Each row comes from the steps of one walk. Every step used is in the known rows, and no mark comes twice. Write the walk behind each row, first mark first.
Known rows
H -> P -> E -> T -> S: [ -5.5 -27.5  -5.1  16.0 -22.9 -15.5   6.0   4.7  -5.8 -47.4 -11.8  13.9
  24.4  17.9  13.9  19.9  32.8  31.8   5.0  -8.0 -22.2   3.3]
E -> P -> K: [ 10.9 -22.7   8.4   6.7 -12.0  10.5  -6.5  -3.1 -30.1  -2.8  15.5   3.2
  22.2  -6.8  17.1   4.9  10.6  13.1  16.5   5.7 -18.9   3.7]
M -> P: [ 26.9  -9.7   1.9  -9.6 -15.2  -7.7  15.1  -3.1  -6.3 -18.6 -16.7  -1.2
   2.7  17.0   4.5  -4.0   0.2  -1.4  10.0  -1.4  -9.8  13.3]
Y -> S -> T -> H: [  7.1 -33.7   3.4 -13.6  11.4 -18.3  19.1 -10.5  10.0 -67.1  -3.0   7.1
  -8.4  14.5 -18.9  33.1  16.0  17.3   2.4   2.3   4.1  -1.1]
P -> H: [-13.9 -13.6  11.2  -1.0 -17.1   9.6   3.3  -7.9 -12.2 -12.5 -10.5  -0.7
 -11.5  -4.3   5.3  -6.0   5.4  -3.1   2.8   4.1 -11.1   2.3]
E -> P: [ 25.4 -22.6   4.5   7.2 -14.6   7.2  -1.9   0.7  -5.2  -9.1  19.9   6.8
  15.0  -8.8  25.5  10.6   8.1  10.2   6.4   1.0  -3.5  -1.9]
K -> T: [ -2.7 -23.3  10.1   0.6   4.3 -11.0  -2.2  -5.6 -10.9 -10.6   7.1  23.4
  16.3  -7.7   6.4   3.9   6.6   2.0  11.6  10.7  -6.5   1.5]
H -> P -> E -> T -> S -> Y: [  4.5 -33.6   1.9   9.7  -8.5  -8.6  12.0   6.4  -9.2 -36.6 -13.2  10.3
  17.2  17.5   0.4  40.2  24.3  31.0   1.6  -2.7 -24.4   2.4]
Y -> S -> T: [  7.0 -27.4  -4.3  -7.6  -1.9 -21.0  13.9 -11.8   9.1 -36.4   1.0  -0.6
  -1.2   4.2 -17.0  23.7  13.4   9.8   2.7  -7.7   4.6  -1.9]
Y -> S -> T -> H -> P: [ 19.3 -22.2  14.3  -9.6  -1.9 -24.0  28.9  -3.3   9.2 -68.8  -6.3   2.9
 -15.5  20.2 -34.5  39.3  12.8  21.8   1.7 -10.9 -15.2   3.2]
K -> T -> S: [ -1.3 -29.3  -5.4   5.0  -2.2 -22.9   3.3  -4.0 -13.7 -38.0   6.8  27.0
  10.7   3.2  13.6  16.1  15.0  14.2   8.3  18.7  -3.3  -2.4]
K -> T -> H: [ -1.2 -29.2  16.2  -6.7  17.9  -9.6   5.0  -6.2  -8.4 -44.0   3.0  28.3
   7.2   4.5   2.1  14.8  10.1  10.6  10.2  17.4  -4.9   1.1]
M -> P -> S -> T: [ 12.2 -13.3  -6.1 -16.0  -1.8 -25.7  13.3  -4.9  -1.1 -19.9 -19.8  -1.5
 -15.6  12.5 -20.5 -23.8  12.9   9.4  -3.8  -2.6  -3.5  -1.0]
K -> T -> H -> P -> M: [ -5.5 -24.7  27.6  -5.9  -6.1 -10.7  10.3   0.5 -28.7 -41.1 -11.5  19.2
 -22.1   8.6 -27.9  13.9   5.1  14.0  17.8  11.6 -35.5  18.5]
T -> S -> Y: [  7.5 -24.2  -1.1  -3.4   3.4  -4.7  18.0   0.4 -10.1 -29.4  -0.3   4.9
   1.3   9.5   2.9  32.5   7.8  12.2   1.5  14.2   3.2  -6.2]
M -> P -> H: [ 11.9 -14.7   5.9  -8.7 -24.3   1.7   8.4  -7.2 -15.3 -19.3 -23.6  -3.0
 -19.3   9.6  -0.5  -9.3   1.0  -4.0   6.5   2.5 -23.9  15.6]
K -> P -> E: [ -3.8 -26.7  12.2   2.7 -13.6  17.0  24.9  -4.9 -11.1   0.2   0.2   1.8
  42.4  -3.8   7.3  -5.2  10.5 -12.2   9.6  -5.0 -17.8  13.6]
T -> H: [  0.6 -16.9  13.7  -7.8   6.7   1.9  16.0  -3.4  -0.2 -45.8  -4.9   8.6
   1.5  12.7   6.4  12.7   9.6   8.4   6.5   9.9   3.8  -0.8]
T -> H -> P: [ 12.1  -7.1  23.3  -4.8  -5.4  -6.5  26.0   3.4  -0.4 -48.9  -9.0   4.9
  -6.0  18.4 -12.8  20.2   7.4  12.9   5.3  -3.4 -15.1   3.9]
S -> T -> H: [  3.4 -24.7  -3.7 -11.5   8.8 -16.5  20.8  -7.4   3.1 -49.1  -3.8   9.1
  -1.7  16.8  -3.0   4.1  17.7  13.9   3.2  11.0   2.6  -4.4]
E -> T: [ -3.8 -22.1  -4.2   9.4  -5.2  -3.2   1.3  -0.7  -1.5 -19.0  -2.8  14.1
  12.3   7.7  20.6   8.1  27.1  23.4   7.6   2.7  -4.9  -0.2]
M -> P -> E -> T: [  5.6 -27.3  -3.2   4.8 -17.5  -5.1  -4.0  -2.3  -3.8 -21.2 -24.4   9.4
  32.2  16.4  19.4  -1.7  22.1  17.9  10.4  -9.8 -22.7  17.0]
P -> K -> T: [-14.7 -25.5  13.0   0.1   6.1  -6.8  -7.8  -8.0 -32.4  -5.1   4.5  21.1
  22.1  -5.8   0.6  -1.0   8.3   6.2  19.6  12.7 -20.6   7.8]
H -> P: [ 10.7  -0.2  17.3   1.4 -19.1  -6.1  21.4   4.0  -1.5 -19.1  -5.3  -1.6
   1.8   8.8  -9.2   9.7   4.6   5.3   5.4 -12.3 -15.7   3.4]

Which walk is each row?
[-11.8 -31.5  18.6  -5.7  19.8  -5.7  -1.0  -7.8 -28.7 -40.0  -0.1  26.4
  12.7   6.0  -2.8  10.6  11.4  15.5  18.6  20.8 -18.8   6.4] : P -> K -> T -> H
[ -3.2  -3.6  20.0   1.0 -16.4  -0.8  13.2   1.2 -27.2 -12.2  -7.0  -3.4
   9.3   9.5 -14.2   3.9   7.7   7.7  15.0  -6.3 -30.0   9.3] : H -> P -> K
[ -1.6  -6.8   6.1  -8.0  -5.0 -24.8  17.8   0.0   1.5 -19.3 -10.7  -2.0
 -16.0   5.2 -31.7 -12.9  15.9  13.3  -8.4 -12.1  -8.1  -9.2] : H -> P -> S -> T
[ -2.3 -24.9   5.7   6.6  -8.3 -25.6   6.3  -1.1 -34.8 -38.4   1.7  22.8
   9.6  10.2  -5.9  18.3  15.9  21.4  15.8  11.2 -31.3   6.5] : H -> P -> K -> T -> S
[  3.6 -23.1  26.6  -5.8  21.0  -1.5  14.4   8.3  -3.7 -37.7 -16.4  10.0
 -22.0  13.0 -29.9  31.2  17.8  33.6  -8.8  -0.1 -15.5  -6.2] : E -> T -> H -> P -> S -> Y
[  6.7 -31.3  10.7   0.8   5.5 -18.4  11.6   2.7 -35.4 -28.7   0.9  18.9
   3.5  10.1 -18.5  38.4   9.3  21.4  11.5  14.7 -32.6   4.5] : H -> P -> K -> T -> S -> Y
[  6.9 -36.1   0.4  -1.7  13.5 -14.6   8.5  -1.8 -17.0 -27.4   6.0  22.9
   5.5   3.1  -0.4  35.0   8.4  14.0   5.9  22.3  -6.0  -3.3] : K -> T -> S -> Y
[ -7.5 -20.1  10.0  13.5 -21.2  -3.7   1.0   3.7  -1.0 -20.8 -15.0  10.2
  30.8   9.5   8.3   9.1  25.9  23.0   6.3 -18.6 -27.8   8.1] : H -> P -> E -> T
[  4.9 -24.5  18.1  -8.8   0.3 -17.0  20.6  -5.5 -16.0 -58.3  -9.3   0.8
  -6.6  19.7 -38.1  32.9  15.2  23.3  11.6  -7.4 -29.0   9.4] : Y -> S -> T -> H -> P -> K
[  3.1 -30.5   5.4 -13.3  18.3  -8.8  34.4  -5.2  -4.3 -40.6  -1.9   9.9
 -14.4   9.9 -23.1  -5.2  23.1  13.2  -3.4  12.3  -3.6  -4.6] : K -> P -> S -> T -> H
[  9.5 -14.6   8.5  -5.9 -20.6  -0.4   4.8  -5.7  -5.1 -14.7 -24.5  -3.1
  32.1  11.1   8.7 -10.0   0.8  -6.9  10.1 -12.3 -15.9  18.0] : M -> P -> E
[ 18.0 -46.9   1.0   5.2   8.8  -8.5  -5.0  -1.4 -38.2 -21.3  18.9  23.5
  14.1  -2.9   6.6  38.2  11.1  25.4  12.6  23.4 -22.8   0.8] : E -> P -> K -> T -> S -> Y
[ 12.0 -11.8   6.2  -8.7 -12.3  -2.4   9.2  -5.4 -30.8 -12.3 -17.7  -3.8
   9.9  16.3  -1.5  -8.1   3.9   2.7  20.0   2.9 -24.2  18.2] : M -> P -> K
[  9.7 -32.2  15.1 -11.5  14.2 -12.3   3.1  -7.3 -30.5 -44.2 -11.6  25.0
   6.8  16.2  -6.3   7.5   6.9  13.9  21.2  19.3 -29.4  17.8] : M -> P -> K -> T -> H
[ -3.3 -43.0   7.7   4.6   3.2  10.2  19.2  -2.2  -7.0 -41.8  -6.3  20.4
  29.4  13.9  12.3  15.1  31.2  20.4   8.9   6.3 -21.2  12.3] : K -> P -> E -> T -> H
[  1.3 -17.0  11.7  -7.2  -3.4 -16.2  22.9  -1.8 -23.7 -42.1  -9.6   2.4
  -0.7  22.0 -23.9   6.7  17.2  20.7  12.7   0.5 -30.9   7.1] : S -> T -> H -> P -> K
[  8.1 -35.5  10.5   7.2   0.2  -2.4 -17.0  -6.5 -36.6  -2.5  20.6  25.0
  26.0 -13.9  13.1   6.9  10.5  14.4  20.0  13.2 -27.2   7.4] : E -> P -> K -> T
[  8.8 -41.5  16.3   0.8  14.1  -1.8  -8.8  -5.0 -30.0 -37.1  15.3  29.5
  16.1  -1.7   8.2  18.5  13.0  21.7  18.6  21.0 -24.1   5.6] : E -> P -> K -> T -> H
[ 13.0 -21.4   1.4 -21.2  11.8 -22.9  17.4  -5.0   0.2 -52.6 -21.6   6.7
 -23.0  22.2 -21.7  -9.6  15.5  17.4  -4.1   6.7  -2.6  -0.9] : M -> P -> S -> T -> H
[ 10.3 -27.3   7.5   6.4 -23.9  15.4  -7.0  -4.2 -14.8  -9.4   9.3   3.3
  -6.8 -12.6  16.9   2.6   7.5   6.3   2.9   3.7 -18.7   1.3] : E -> P -> H
[  2.7  -7.4  30.2  -9.0   8.6   1.1  17.5   5.2  -5.7  -8.5 -11.5  -4.5
 -17.4  -1.0 -34.4  16.3   1.0   8.8  -9.6  -7.6  -9.1  -7.6] : H -> P -> S -> Y
[ -8.4 -20.7   5.6 -14.3  17.9 -16.3  14.0  -4.8   3.1 -46.9 -10.3   8.1
 -16.5  10.9 -17.5  -6.4  19.0  17.9  -6.0   8.2   7.5 -11.3] : P -> S -> T -> H
